Every row comes from one small tree of marks. Brackets hold a mark, then the marks that hang from it, in alphabetical order. Every link used is in the known rows. Which tree was each row made from?
Known rows:
(mego tatov): -0.03 0.77 1.15 -0.47 -1.15 -0.04 -1.26 0.10 -0.51 0.45 -1.14 -1.36 0.48
 -2.10 -0.64 -1.42 0.64 -0.48 0.43 0.89 -0.01 1.88 -0.20 -2.02 0.68 0.74
 1.24 -1.42 -1.33
(tapi zatus): -2.18 -0.65 2.20 -0.23 0.87 0.71 0.78 -1.17 0.71 -1.36 0.24 -1.13 -1.28
 -2.07 -1.23 -3.37 -1.51 0.18 -0.98 0.12 -0.06 2.62 -0.19 -1.04 1.30
 -0.60 1.03 0.03 -1.00
(dotul (zimal (mego tapi tatov))): 0.66 0.24 1.35 -1.28 -0.67 -1.39 1.22 -0.74 -1.48 1.13 -4.03 -2.99 0.85
 -3.32 1.72 -1.97 1.28 -1.20 -0.13 0.22 -1.00 1.13 -0.94 -1.23 2.00 1.20
 2.91 0.42 -1.26
(sibuk (zatus tapi)): -1.15 -0.40 0.99 0.81 1.25 -0.01 -0.18 0.30 -1.86 0.33 1.71 -2.34 -1.65
 -1.48 -0.33 -0.35 -0.46 -0.52 -1.23 0.93 -0.35 0.36 -0.14 1.56 0.82
 0.66 1.84 -0.57 -0.59
(kozuk (tedu mego)): -2.77 3.42 2.36 1.29 2.17 2.21 1.81 -1.09 -1.04 0.22 3.50 -1.43 -1.82
 -1.97 -1.25 -2.23 -0.89 -0.44 0.49 1.22 0.19 0.91 0.68 0.63 1.94 -2.29
 0.38 0.77 -0.10
(mego tatov zimal): -0.42 -1.27 0.25 -0.54 -2.41 -0.04 -1.76 -0.35 -0.03 0.49 -2.56 -0.69
 1.53 -2.82 0.29 0.46 -0.23 -0.18 0.21 1.16 -1.19 0.90 -0.65 -2.72 2.05
 0.41 0.89 -0.40 -1.36
(tedu (dotul (zimal (mego tatov))) zatus): -2.55 -1.33 0.04 -1.08 -0.63 -1.93 -0.07 -1.25 -0.45 2.06 -3.95 -1.66
 0.49 -3.74 -0.80 -0.18 1.24 0.07 -0.66 2.22 1.68 -0.04 -2.86 -2.47 2.30
 1.71 4.90 -0.22 -3.24
(mego (tapi zatus) tatov zimal): -0.40 -1.40 0.77 -2.37 -2.85 -0.77 -0.62 -1.16 0.73 -1.50 -6.68 -1.82
 0.54 -3.79 1.73 -0.90 -0.36 -0.98 -0.67 0.83 -1.75 0.27 -2.21 -2.56
 2.47 0.14 1.84 1.23 -1.07
(tedu (mego zimal) (zatus tapi)): -3.44 0.24 0.63 2.11 0.00 0.46 -0.23 -2.07 -0.09 0.76 -0.32 -0.14 -2.05
 -3.71 0.50 2.09 1.61 -0.40 -1.71 3.03 0.43 -0.94 -0.51 0.30 2.42 0.53
 2.30 3.11 -0.59
(zimal (mego (tapi zatus) tatov)): -1.06 2.27 1.93 -2.44 -0.57 -1.43 0.94 -0.32 0.23 -0.64 -4.19 -2.74
 -1.07 -3.01 1.85 -3.84 1.10 -0.54 -0.54 0.77 -2.30 1.97 -2.09 -0.86
 0.63 1.08 2.37 0.35 -1.66
(tatov mego): -1.39 0.43 2.71 -0.36 0.11 0.57 1.09 0.46 -0.80 0.21 1.27 -0.64 -0.61
 -1.79 -1.01 -3.36 -0.45 0.79 0.38 0.02 -1.08 2.18 0.70 0.92 0.28 -1.07
 0.70 1.13 -1.30
(tatov (mego (tapi zatus) zimal)): -1.96 -1.66 2.30 -2.47 -1.56 0.19 1.71 -0.64 0.78 -1.61 -3.82 -1.06
 -0.46 -3.58 1.18 -2.45 -1.60 0.26 -0.71 -0.02 -3.03 0.27 -1.28 0.40
 1.79 -1.44 1.34 3.86 -0.96
(kozuk (tedu (dotul zimal))): -2.58 -1.02 1.77 0.21 1.54 1.84 2.18 -2.12 -0.99 0.23 -0.47 -1.90 0.21
 -1.82 -2.33 -1.16 -2.21 -0.56 0.31 0.68 1.45 0.27 -0.41 -1.44 4.50
 -2.29 2.02 -0.42 -1.19
(kozuk (tedu dotul (mego tatov zimal) zatus)): -4.02 0.49 -0.42 -0.71 -1.33 0.33 -0.83 -1.71 0.04 0.91 -2.74 -0.58
 -0.31 -4.16 -0.83 1.90 0.31 -0.36 0.69 4.09 0.99 -2.15 -2.94 -2.09 3.64
 -1.21 3.16 1.21 -2.04
(dotul (zimal (mego tatov))): -0.51 -0.23 1.20 -0.10 0.16 -1.22 0.91 -0.77 -0.53 1.64 -0.47 -2.70 1.01
 -2.24 0.20 -1.48 0.68 -0.58 -0.14 0.18 -0.49 2.12 0.17 -1.74 1.86 0.99
 2.96 -0.50 -1.52
(tedu dotul): -2.28 -0.07 1.78 -0.48 -0.44 0.68 0.23 -0.38 -0.53 0.42 -0.99 0.14 -0.72
 -2.53 -1.72 -1.85 -0.96 0.42 -0.09 1.48 0.87 0.66 -1.06 -0.93 1.96 0.00
 0.51 -0.70 -1.62
(tatov (mego zimal)): -1.76 -1.49 1.84 -0.36 -1.08 0.89 0.31 0.01 -0.13 0.23 0.26 -0.01 0.30
 -2.64 -0.17 -1.07 -1.46 0.81 0.50 0.19 -2.11 1.19 0.40 0.11 1.78 -1.30
 0.76 2.15 -1.25
(kozuk tedu): -2.05 1.81 2.45 0.44 1.90 2.34 1.32 -0.36 -0.97 -0.23 1.21 -1.72 -0.56
 -0.88 -1.13 -3.27 -1.84 -0.46 1.05 0.57 0.05 2.11 0.43 -0.49 2.07 -1.73
 0.08 -1.11 -0.69
(tedu (mego tapi tatov zimal)): -0.29 1.02 0.51 -1.05 -2.85 -0.18 -0.94 -1.52 -0.86 0.16 -3.54 -0.93
 0.46 -4.77 2.01 0.92 0.98 -1.16 -0.27 1.89 -1.03 -1.07 -1.48 -1.43 2.27
 0.05 1.30 2.03 -0.41
(zimal (mego tapi)): -1.20 2.44 2.44 -0.78 0.13 0.29 1.71 -0.07 -1.70 0.53 -1.86 -1.73 -1.19
 -2.63 1.75 -3.93 -0.10 -0.01 0.01 0.82 -1.54 1.84 -0.78 0.61 1.09 1.17
 0.53 0.55 -1.11
(tedu (dotul (zimal (mego tatov))) (zatus tapi)): -2.68 0.34 0.25 0.02 0.34 -2.44 0.20 -1.64 -0.22 1.98 -3.44 -1.80 -0.55
 -3.03 0.04 0.79 3.30 -0.48 -1.54 2.68 1.23 -0.45 -2.26 -0.88 2.96 2.25
 5.67 0.55 -2.52

Which tree is each row?
-0.21 3.06 1.78 -2.02 -1.27 -0.90 0.22 0.39 -1.52 0.79 -3.58 -2.36 -0.22
 -2.82 1.96 -2.98 1.67 -0.53 0.62 1.23 -1.71 1.40 -1.67 -0.63 0.65 1.62
 1.57 0.03 -1.64 -> (zimal (mego tapi tatov))
-3.25 -1.95 0.51 0.70 0.39 0.09 0.45 -2.71 -0.20 1.08 -0.75 -0.11 -1.04
 -4.65 -2.22 0.40 0.14 0.08 -1.76 2.72 3.58 -1.62 -1.89 -1.27 2.64 -0.42
 3.89 2.11 -1.55 -> (tedu (dotul zimal) mego zatus)
-1.67 1.63 1.27 0.09 -0.39 0.40 -0.11 -1.11 -1.46 0.11 -2.49 -0.89 -2.11
 -4.67 0.44 -1.95 0.96 -0.31 -1.03 2.81 1.69 -0.44 -2.08 0.09 0.55 0.55
 1.78 2.21 -0.81 -> (tedu (mego tapi) zatus)
-1.54 0.69 3.48 -2.26 -0.16 0.16 2.25 -0.12 -0.03 -1.60 -2.55 -1.67
 -1.75 -3.05 0.31 -4.58 -0.54 0.30 -0.41 -0.01 -1.66 1.30 -1.14 0.96
 0.50 -1.15 1.50 2.71 -0.94 -> (tatov (mego (tapi zatus)))
-4.45 -1.46 -0.14 -0.14 -1.35 0.94 -1.04 -1.95 0.05 0.95 -1.89 1.23
 -1.14 -4.81 -1.05 1.61 -0.44 0.53 -0.92 3.45 1.36 -1.97 -2.36 -1.58
 2.94 -0.04 2.31 2.57 -1.74 -> (tedu dotul (mego zimal) zatus)
-1.07 -0.01 -0.41 -0.89 -3.00 -0.66 -2.01 -1.12 -0.99 0.45 -5.38 -1.05
 -0.12 -5.51 1.88 1.31 1.57 -1.06 -0.52 3.07 0.50 -1.65 -2.81 -1.58 1.75
 0.81 2.77 2.55 -1.26 -> (tedu (mego tapi tatov zimal) zatus)
-2.32 1.63 2.57 -1.84 0.45 0.14 2.44 -0.88 0.02 -0.95 -3.02 -2.10 -1.88
 -2.58 1.29 -4.68 -0.64 0.15 -0.76 0.22 -1.81 2.38 -1.51 0.30 1.27 0.39
 1.38 1.18 -1.28 -> (zimal (mego (tapi zatus)))
-2.70 3.12 2.88 -0.60 1.64 1.60 2.98 -1.96 -0.33 -1.81 -0.54 -2.44 -2.66
 -3.14 0.13 -3.56 -1.03 -0.88 -0.46 0.98 -0.49 0.56 -0.79 0.65 1.98
 -2.54 1.07 2.24 0.26 -> (kozuk (tedu (mego (tapi zatus))))
-3.64 -1.85 0.64 -0.41 0.67 -0.21 1.03 -1.60 -0.61 1.77 -2.34 -0.93
 -0.64 -3.35 -1.34 -1.36 -0.17 0.56 -0.89 1.84 1.79 0.25 -2.16 -1.28
 2.65 1.13 3.94 0.81 -2.85 -> (tedu (dotul (zimal mego)) zatus)
-3.99 0.81 0.87 0.15 -0.11 0.53 -0.71 -1.37 -0.10 0.89 -0.43 0.51 -2.01
 -4.02 -1.92 -0.26 0.45 0.51 -1.07 3.59 2.55 -1.03 -2.34 -0.74 1.70 0.11
 2.43 1.33 -1.79 -> (tedu dotul mego zatus)
-0.86 -0.76 2.16 -1.64 -1.84 0.56 0.90 -0.08 -1.15 -0.22 -3.46 -0.61
 0.27 -3.60 1.25 -1.68 -0.89 0.11 0.43 0.45 -2.71 0.40 -0.60 0.40 1.94
 -0.75 0.60 3.19 -0.95 -> (tatov (mego tapi zimal))
-2.33 -3.03 0.85 0.28 -0.08 0.20 -0.06 -1.92 -0.62 0.95 -3.05 -0.86
 -0.01 -3.39 -2.08 -0.38 -0.75 -0.16 -1.22 1.79 3.23 -0.47 -2.01 -2.28
 2.89 0.42 3.57 0.43 -2.25 -> (tedu (dotul zimal) zatus)
-2.07 1.64 2.07 -0.76 0.08 0.59 1.96 -2.12 0.16 -1.56 -1.47 -1.48 -2.36
 -4.04 0.30 -2.94 -0.21 -0.63 -1.91 1.10 -0.17 0.43 -0.94 0.26 1.26
 -1.21 1.14 2.58 0.05 -> (tedu (mego (tapi zatus)))
-3.52 2.48 1.69 1.14 2.06 1.71 1.02 -1.15 -1.00 0.28 1.48 -1.29 -2.14
 -2.73 -1.35 -1.78 -0.23 -0.31 0.14 2.50 1.55 0.32 -0.58 0.05 1.56 -1.42
 1.68 1.07 -1.05 -> (kozuk (tedu mego zatus))
-2.68 -0.95 1.31 -1.20 -0.02 -0.59 1.33 -1.42 -1.65 1.18 -5.36 -1.67
 -0.62 -4.26 0.42 -1.73 0.22 -0.02 -0.99 1.95 1.38 -0.58 -3.26 -1.09
 2.74 1.17 3.83 1.35 -2.52 -> (tedu (dotul (zimal (mego tapi))) zatus)
-3.43 -0.38 0.70 2.00 1.08 -0.31 0.92 -3.45 -0.41 1.12 -0.45 -0.49 -1.94
 -4.35 -1.36 1.66 1.88 -0.73 -2.79 3.14 2.91 -1.87 -1.24 0.25 3.28 0.23
 4.34 3.07 -0.84 -> (tedu (dotul zimal) mego (zatus tapi))
-4.69 -0.08 -0.10 1.03 -0.51 0.32 -0.43 -2.84 0.07 0.82 -1.72 0.99 -2.04
 -4.31 -0.20 2.97 1.43 -0.05 -1.97 3.99 1.06 -2.00 -1.85 -0.02 3.39 0.53
 2.98 3.06 -1.23 -> (tedu dotul (mego zimal) (zatus tapi))
-3.44 0.99 1.42 0.93 1.02 2.54 1.45 -1.62 -0.38 0.10 2.22 -0.76 -0.80
 -2.66 -0.47 -0.02 -2.05 -0.31 0.35 1.40 -0.78 0.13 0.48 -0.18 3.39
 -2.54 0.10 1.75 0.03 -> (kozuk (tedu (mego zimal)))
-2.43 -0.20 0.04 -2.56 -3.03 -0.65 -0.33 -2.66 1.08 -1.04 -5.60 -0.63
 -0.77 -5.49 0.78 1.04 0.24 -0.69 -1.26 2.44 -0.86 -1.98 -3.15 -1.87
 3.14 -0.70 2.99 3.02 -1.03 -> (tedu dotul (mego (tapi zatus) tatov zimal))
-2.26 0.03 -0.59 -1.95 -3.80 -0.83 -1.87 -1.91 -0.46 0.63 -6.75 0.04
 -0.20 -5.90 1.01 1.95 1.44 -0.58 -0.73 4.22 0.83 -3.17 -4.23 -2.21 2.86
 0.89 3.29 2.55 -2.05 -> (tedu dotul (mego tapi tatov zimal) zatus)
-3.65 -0.88 1.03 -1.65 -1.59 0.89 1.18 -2.82 1.18 -1.25 -4.13 0.17 -1.74
 -5.11 0.46 -0.15 -1.43 -0.18 -1.63 2.14 -0.62 -2.17 -2.54 -0.71 3.54
 -1.15 1.68 3.83 -0.53 -> (tedu dotul (mego (tapi zatus) zimal))
-3.95 -0.24 1.02 1.24 1.69 -0.72 1.50 -2.00 -0.53 1.77 -2.25 -1.21 -1.59
 -2.98 -0.49 0.09 1.92 -0.11 -1.94 2.27 1.41 -0.17 -1.54 0.30 3.09 1.43
 4.32 1.25 -2.02 -> (tedu (dotul (zimal mego)) (zatus tapi))
-2.76 1.53 0.97 -1.21 -1.02 0.40 -0.10 -1.60 -1.05 0.32 -3.91 0.08 -2.43
 -5.34 -0.25 -0.55 0.74 -0.44 -1.03 3.77 2.15 -1.90 -3.50 -0.47 1.93
 0.38 2.31 2.34 -1.62 -> (tedu dotul (mego tapi) zatus)
-3.48 0.52 -0.71 0.31 -2.14 -1.03 -1.68 -2.14 0.26 1.28 -2.92 0.33 -1.07
 -4.51 0.22 3.66 2.77 -0.70 -1.35 4.45 0.67 -2.53 -2.55 -1.07 3.10 0.95
 3.95 2.63 -1.42 -> (tedu dotul (mego tatov zimal) (zatus tapi))
-1.75 -1.23 2.34 -1.11 1.11 -0.67 3.26 -1.92 -0.14 -0.66 -2.78 -2.91
 -0.91 -3.20 1.04 -3.66 -0.77 -0.48 -1.55 -0.41 -0.93 1.56 -0.80 -0.38
 2.35 -0.13 2.72 1.68 -0.84 -> (dotul (zimal (mego (tapi zatus))))
-2.66 4.75 1.22 1.79 1.56 -0.15 -0.14 -1.08 -0.76 0.70 0.04 -2.21 -2.10
 -2.40 0.02 0.22 3.17 -1.59 -0.11 3.27 1.12 -0.20 -0.77 0.64 1.69 -0.58
 3.42 0.92 -0.82 -> (kozuk (tedu (mego tatov) (zatus tapi)))
-2.17 -1.40 -0.23 0.15 -0.80 -1.41 -0.93 -2.31 -0.04 1.38 -2.49 -0.70
 -0.19 -4.94 -1.90 1.43 1.81 -0.62 -1.53 3.03 3.19 -1.84 -2.31 -2.41
 2.18 0.16 5.16 1.40 -1.95 -> (tedu (dotul zimal) (mego tatov) zatus)
-3.83 4.28 0.71 0.70 0.86 -0.15 0.13 -1.49 -0.50 0.65 -1.33 -1.27 -2.41
 -2.92 -0.96 1.15 3.08 -1.16 -0.26 4.46 1.59 -1.69 -2.40 0.11 2.72 -0.29
 3.78 1.30 -1.32 -> (kozuk (tedu dotul (mego tatov) (zatus tapi)))
-2.38 -0.34 -0.27 -0.88 -2.44 0.01 -1.23 -1.76 0.39 0.99 -1.67 0.40 0.21
 -4.23 -0.72 2.08 0.34 -0.24 -0.34 2.81 -0.23 -1.28 -1.74 -2.16 2.96
 -0.44 2.04 1.36 -1.18 -> (tedu dotul (mego tatov zimal))
-1.27 1.70 1.72 -2.13 0.21 -0.37 2.30 -1.18 -1.61 0.85 -4.60 -3.37 0.46
 -3.00 0.88 -1.81 0.48 -1.30 0.81 1.05 -0.66 -0.40 -2.19 -0.99 3.77
 -0.42 3.45 -0.06 -1.69 -> (kozuk (tedu (dotul (zimal (mego tapi tatov)))))
-3.33 2.45 0.20 1.51 0.05 0.24 -0.63 -1.33 -0.30 0.74 -1.35 -1.84 -1.09
 -2.81 0.59 2.36 2.10 -1.48 0.16 3.20 -0.12 -0.99 -0.96 -0.33 3.07 -0.44
 3.36 2.10 -0.74 -> (kozuk (tedu (mego tatov zimal) (zatus tapi)))
-3.21 0.40 1.98 -1.23 1.80 1.35 3.90 -3.58 0.06 -1.60 -2.27 -2.55 -1.78
 -4.15 -0.87 -1.72 -1.57 -1.12 -1.41 1.23 1.01 -1.79 -1.66 -0.16 4.51
 -3.19 3.15 2.87 -0.10 -> (kozuk (tedu (dotul zimal) (mego (tapi zatus))))
-1.03 1.92 1.00 -0.87 -0.21 0.23 1.67 -2.65 -1.47 0.07 -3.34 -2.58 -0.05
 -4.24 -0.27 -0.01 0.49 -1.92 0.00 1.80 0.96 -2.34 -1.86 -0.89 4.32
 -1.97 3.44 1.71 -0.60 -> (kozuk (tedu (dotul zimal) (mego tapi tatov)))
-4.42 -0.35 1.21 0.00 2.30 0.85 2.37 -1.42 -1.04 1.26 -1.32 -2.07 -0.81
 -2.27 -1.42 -1.59 -1.06 0.22 0.33 1.84 1.57 0.29 -1.80 -0.78 3.71 -0.51
 3.91 0.11 -2.64 -> (kozuk (tedu (dotul (zimal mego)) zatus))
-5.23 3.74 1.65 1.59 2.12 1.21 1.30 -1.92 -0.65 0.46 0.45 -0.74 -3.38
 -2.75 -1.35 0.09 1.57 -0.63 -0.80 3.85 1.77 -1.21 -1.56 1.44 3.00 -0.95
 2.82 1.90 -0.97 -> (kozuk (tedu dotul mego (zatus tapi)))
0.00 0.57 1.94 -2.39 -1.60 -0.89 -0.26 -0.66 0.01 -1.36 -4.99 -2.13
 -0.63 -3.22 0.82 -3.11 0.80 -1.22 -0.62 0.77 -0.69 1.11 -1.97 -1.77
 1.01 0.39 2.09 0.23 -1.18 -> (mego (tapi zatus) tatov)
-2.75 -1.03 1.52 -0.42 0.89 0.11 2.38 -1.75 -0.48 1.60 -0.36 -0.98 -0.22
 -2.69 -1.06 -1.64 -0.86 0.46 -0.74 0.65 0.20 0.84 -0.58 -0.93 3.04 0.38
 2.57 0.32 -1.81 -> (tedu (dotul (zimal mego)))
